Known rows, with every step that occurs
pudut/nibu/vutiz: [-0.47  1.53 -2.44  0.15 -1.50  0.49 -0.14  0.31 -0.63 -1.55 -2.77  0.69
  0.39 -0.45  0.21  0.93  1.06]
nibu/gigabog: [-0.37  0.89 -2.03  0.28 -2.18  0.12 -1.27  0.14 -0.01 -1.84 -1.39  0.63
  1.11  0.68 -1.24  0.74  0.97]
gigabog/pudut/nibu: [ 0.20  1.37 -1.24  0.53 -0.61  0.32 -0.77  0.60 -1.14 -0.65 -3.88 -0.44
  0.55 -0.12  1.08  3.39  0.72]
gogep/guzo: [ 0.18  0.80 -1.41  0.02 -1.11 -0.09 -0.64  0.07 -0.73 -2.22 -1.10 -2.29
  1.35  0.25 -0.59  1.11  0.13]
gogep/guzo/gigabog/pudut/nibu/vutiz: [-0.28  2.05 -1.43 -0.30 -1.92 -1.15 -1.86  0.48 -0.63 -1.19 -1.95 -0.82
  1.56  0.59  0.07  4.94  0.65]
guzo/pudut/nibu/gogep: [ 1.34  0.94 -2.03  0.82 -1.09  0.33  0.37  0.35 -1.03 -1.01 -3.84  1.01
  2.24 -0.32 -0.25  5.43  1.53]
gigabog/guzo/nibu: [ 1.41 -0.72 -0.95  0.07 -0.22  0.99 -0.27  0.08 -1.48 -2.88 -3.44 -0.90
  1.76  0.42  0.50  1.49  0.54]
gogep/nibu/gigabog/guzo: [-0.49  0.21 -2.17  0.77 -2.83 -0.14 -1.30  0.36 -0.54 -1.91 -2.22 -0.70
  2.36  0.72 -2.14  3.35  0.84]
gigabog/pudut/nibu/gogep/guzo: [ 0.04  1.22 -0.58  0.94 -0.94 -1.02 -0.70  0.54 -1.15 -0.81 -4.32  0.04
  2.32 -0.10 -0.21  7.17  0.50]
nibu/gogep/guzo/pudut: [ 1.72  0.83 -1.16  0.20 -1.50 -0.70  0.07  0.16 -0.55 -1.89 -2.02 -0.94
  2.85  0.39 -1.40  5.21  0.98]
guzo/nibu/gigabog: [-0.30  0.07 -1.99  0.25 -1.32  0.16 -0.64  0.22 -0.42 -2.67 -3.04  0.83
  1.41  0.43 -0.42  1.92  0.90]
gigabog/guzo: [ 1.22  0.11 -1.08  0.10 -1.00  0.91 -0.92  0.03 -1.12 -2.07 -1.52 -1.21
  1.30  0.65 -0.31  0.52  0.59]
guzo/nibu/gigabog/pudut: [ 0.10  0.50 -0.92  0.16 -1.22 -0.46 -1.07  0.59 -0.40 -2.14 -4.09  0.79
  1.32  0.70  0.04  4.04  1.00]
gogep/nibu: [-0.48  0.64 -2.42  0.54 -1.94  0.61 -0.04  0.74 -0.52 -1.73 -2.21 -0.16
  0.54 -0.42 -0.71  1.79  0.70]
pudut/nibu: [-0.17  0.86 -2.22  0.62 -0.78  0.98 -0.32  0.24 -1.13 -1.29 -2.75 -0.31
  0.76 -0.42  0.57  1.50  0.69]
pudut/nibu/gogep: [-0.07  0.73 -1.90  1.10 -1.11  0.54 -0.11  0.38 -0.97 -1.04 -3.85  2.16
  1.40 -0.54 -0.15  4.00  0.99]
gigabog/pudut/nibu/vutiz: [-0.06  1.91 -1.41  0.06 -1.37 -0.16 -0.51  0.68 -0.61 -0.96 -3.84  0.70
  0.19 -0.16  0.72  2.87  1.11]
nibu/pudut: [ 1.57  0.80 -2.78  0.04 -2.04  0.54  0.07  0.28 -0.21 -1.37 -1.83  0.74
  0.59 -0.38  0.50  0.20  0.49]

Rows
[ 0.18  1.35 -2.43  0.45 -1.73 -0.88 -0.85 -0.13 -0.87 -1.49 -2.13 -2.93
  3.36  0.50 -1.12  5.24  0.91]
gogep/guzo/pudut/nibu/gigabog
[ 1.59  1.01 -1.51 -0.33 -1.10 -0.23 -0.17  0.03 -0.74 -2.14 -1.02 -3.30
  2.16  0.43 -0.58  2.70  0.64]
gogep/guzo/pudut
[ 0.39  1.31 -2.74  0.52 -1.77  0.01 -0.64  0.07 -0.67 -1.18 -2.63 -0.76
  2.33  0.36 -0.62  3.90  1.49]
guzo/pudut/nibu/gigabog
[ 1.90  0.48 -1.63 -0.03 -2.04 -0.06 -1.22 -0.19 -0.60 -1.94 -1.50 -1.75
  2.89  1.48 -1.52  2.93  1.38]
nibu/gigabog/guzo/pudut
[-1.01  1.07 -2.63  0.86 -1.75  0.15 -1.18  0.12 -0.62 -1.27 -2.73  0.47
  1.51  0.18 -0.60  2.39  0.94]
pudut/nibu/gigabog
[ 0.31  1.11 -0.91  1.03 -1.01 -0.08 -0.53  0.76 -0.92 -0.54 -4.83  2.10
  1.28 -0.22  0.33  5.85  1.08]
gigabog/pudut/nibu/gogep
[ 0.63  1.25 -0.63 -0.36 -1.63 -0.89 -2.21  0.43 -0.48 -1.58 -0.59 -1.50
  1.53  1.21 -0.17  3.84  0.29]
gogep/guzo/gigabog/pudut
[ 0.34 -0.07 -1.21 -0.04 -0.34  0.06 -0.02  0.15 -1.11 -2.99 -2.73 -1.86
  1.70 -0.06  0.26  2.26  0.08]
gogep/guzo/nibu
[ 0.41  1.18 -1.25  0.74 -1.57 -0.22 -1.67  0.73 -0.80 -0.40 -3.44  2.72
  1.58  0.39  0.14  6.64  1.14]
guzo/gigabog/pudut/nibu/gogep
[ 0.38  0.28 -1.52  0.34 -2.05  0.12 -1.70 -0.14 -0.62 -2.01 -1.41 -0.59
  2.15  1.24 -1.49  1.33  0.84]
nibu/gigabog/guzo
[ 2.73  0.34 -1.19 -0.23 -1.06  0.71 -0.47 -0.03 -1.07 -1.95 -1.64 -2.55
  2.18  0.85 -0.27  1.85  1.13]
gigabog/guzo/pudut
[-0.70  1.22 -2.65  0.07 -2.72  0.16  0.25  0.80  0.05 -1.94 -2.35  0.87
  0.15 -0.44 -1.06  1.25  1.06]
gogep/nibu/vutiz
[-0.13  0.57 -0.58  0.12 -1.13 -1.30 -1.22  0.41 -0.59 -2.47 -3.56 -1.33
  2.36  0.84 -0.48  5.23  0.40]
gogep/guzo/nibu/gigabog/pudut
[ 0.27  0.62 -1.07  0.50 -1.52 -0.51 -0.34  0.24 -0.51 -1.98 -2.13  0.19
  2.01  0.14 -1.36  3.71  0.47]
nibu/gogep/guzo
